Each row was made from one small tree. The marks that hang from a mark follow it in brackets, in the order of their numbers. Every link used is in the known rows. Write each row's tree.
Known rows
Z923{Z205{Z483 Z704{Z915}} Z251{Z869}}: [-38  22  10   5 -13  -4  13 -38  21  15  14  -8  -9  27  -8  -8 -29 -42
 -18]
Z251{Z203 Z869 Z923}: [ 49 -71 -17  -2  41  24 -67  13  21  -7  21  -1  54 -31  18  -3  56  37
   8]
Z205{Z483 Z704 Z923{Z251}}: [ -3  54  10  -5 -40  -6  72  15 -57   3 -23  -7 -53  -1 -23  22 -43   6
  32]
Z251{Z203 Z869 Z923{Z205{Z704{Z915}}}}: [  8 -39 -30   8   5   8 -69 -37  64  44  20  18  26   6  -4 -56  30  -4
 -18]
Z483{Z205{Z704{Z915} Z923{Z251{Z869}}}}: [-68  28  -4  -8 -10 -12  13 -35  45  20  26   8   3  42 -15 -37  -3 -25
 -18]
Z483{Z205}: [ -1 -51  70  22  62  44  39  60   6 -34  13  14  63   3  24  42  61  12
  17]
Z869{Z251{Z203 Z923{Z205}}}: [ 36 -37  10  42  50  14 -36  -5  22 -17   4 -13  36 -34   6 -11  19   1
  18]
Z251{Z203 Z869 Z923{Z205{Z483 Z704}}}: [ 44 -21 -26   4 -19   4 -25 -31  22  35 -17   5  10 -41  21 -43  -9 -24
   6]
Z923{Z205{Z704} Z251}: [-51  22  64 -12 -18  30  54  13  35 -37   3  -1  12  -6 -18 -14 -31  -4
  15]
Z704{Z205{Z483 Z923{Z251{Z203 Z869}}} Z915}: [ 21   3 -80 -17 -30 -47 -31 -23 -52   6  -1 -11 -47  19  -7  28 -10  -7
 -44]
Z923{Z251}: [-25 -20  62  -9  30  32  31  49 -14 -62  12  -9  27   0  -8  51  15  33
  22]
Z203{Z251{Z869 Z923{Z205}}}: [ -6 -19  32   1  54   9 -48   4  62 -15  12  13  55 -24  33 -31  33  10
 -12]
Z869{Z251{Z203 Z923{Z205{Z483 Z704}}}}: [ 56  -1   4  46  -5  -1  -2 -32 -17  27 -30  -8  -8 -37  -3  -7 -16 -24
  46]
Z203{Z251{Z869 Z923}}: [ 15 -33  34   1  56  12 -56  23  26 -14  13  14  59 -15  26  15  60  48
  14]
Z483{Z205{Z704{Z915} Z923{Z251{Z203}}}}: [-40   6   0 -30 -30 -10   3   2  -8   6 -21  23 -17  31 -13 -25 -17   0
   7]
Z203{Z251{Z923}}: [ 22 -30  54   3  56  20 -28  51 -12 -24 -14  25  42 -12  15  37  53  59
  35]
Z203{Z251{Z869 Z923{Z205{Z483 Z704{Z915}}}}}: [  4  11   3  17  10 -17 -43 -38  21  52 -11  30   3  17  10 -17  13 -17
   0]

Write each row's tree
[ -3  24 -20  -1   5 -14  25   2 -24 -18   8 -35 -21 -12   8  14 -22  -4
  -9]  Z205{Z483 Z923{Z251{Z869}}}
[  5  11  -3  33  12  13  24  39 -14  35  26  13 -12  51 -37  25  45  34
   1]  Z205{Z704{Z915} Z923}
[-29 -32  18 -36  13  21 -25  10  50 -61  15 -25  40 -33  20 -33 -20  -1
 -22]  Z923{Z205 Z251{Z203 Z869}}
[ 16  39 -23  -3 -33 -25  61  14 -70 -22 -18  -7 -55   1 -12  57 -26  -5
  -8]  Z704{Z205{Z483 Z923{Z251}}}
[ -8  -9 -22 -36   0  -4 -25  21   6 -39  18 -29   7 -21   8 -20  -9  28
 -15]  Z205{Z923{Z251{Z203 Z869}}}
[-13  17 -17 -37 -43   0  -2   5  12 -14   9 -19  -6 -15 -14 -36 -29  26
   6]  Z205{Z704 Z923{Z251{Z203 Z869}}}
[-18  41 -32   6 -24 -24  15 -27 -23  34  14 -12 -40  36 -24   6 -18 -11
 -10]  Z205{Z483 Z704{Z915} Z923{Z251{Z869}}}
[-19  -5  -7 -20 -29  -6 -22 -30   7   9  -5  -4 -12   7   0 -19 -38 -26
 -15]  Z923{Z205{Z483 Z704{Z915}} Z251{Z203 Z869}}
[  5  28   0   0  -1  -6  50  31 -64 -26 -15 -20 -41 -12  -3  39 -26  10
  11]  Z205{Z483 Z923{Z251}}
[-14  -2  15 -17 -33  -2   7  -3 -29   1 -33   5 -33  12 -12   5 -42 -17
   8]  Z923{Z205{Z483 Z704{Z915}} Z251{Z203}}
[ 17 -27 -12  -5  -9  24 -40 -25  68  16  13   7  36 -34   8 -65  11   0
   5]  Z251{Z203 Z869 Z923{Z205{Z704}}}
[-61  28  17  -7 -14  -7  41  -8   8  15  -2  19 -17  48 -26 -11  -9 -14
   3]  Z483{Z205{Z704{Z915} Z923{Z251}}}
[  9  -3  28  44  11  20  36  18 -15  33   3  11  -7  38  -9  33  15 -17
   4]  Z923{Z205{Z483 Z704{Z915}}}
[ 31  12 -62 -30 -45 -35  -1  -2 -45 -19 -13 -19 -36 -24   6  19 -32  -4
 -25]  Z704{Z205{Z483 Z923{Z251{Z203 Z869}}}}
[ 58  13 -27  33  -4  -7  55  42 -70   1  -6  -2 -33   1  -3  69  23   9
 -10]  Z704{Z205{Z483 Z923}}
[  7  33 -39   7 -18 -37  29  -1 -74   5 -11   3 -62  42 -22  67  -7  -7
 -26]  Z704{Z205{Z483 Z923{Z251}} Z915}
[ 14  19  21   7  -4  -4 -16 -20  26  27 -19  20  13 -24  28 -26  -6 -14
  16]  Z203{Z251{Z869 Z923{Z205{Z483 Z704}}}}
[ 34 -26 -44  13  -6  -6 -57 -47  18  62  -7  16  -4  -2   6 -33  10 -28
  -9]  Z251{Z203 Z869 Z923{Z205{Z483 Z704{Z915}}}}
[-48   9  10 -17  19   1  20  -4  43 -32  21 -11  27  -4  19 -28  -4 -20
 -18]  Z483{Z205{Z923{Z251{Z869}}}}
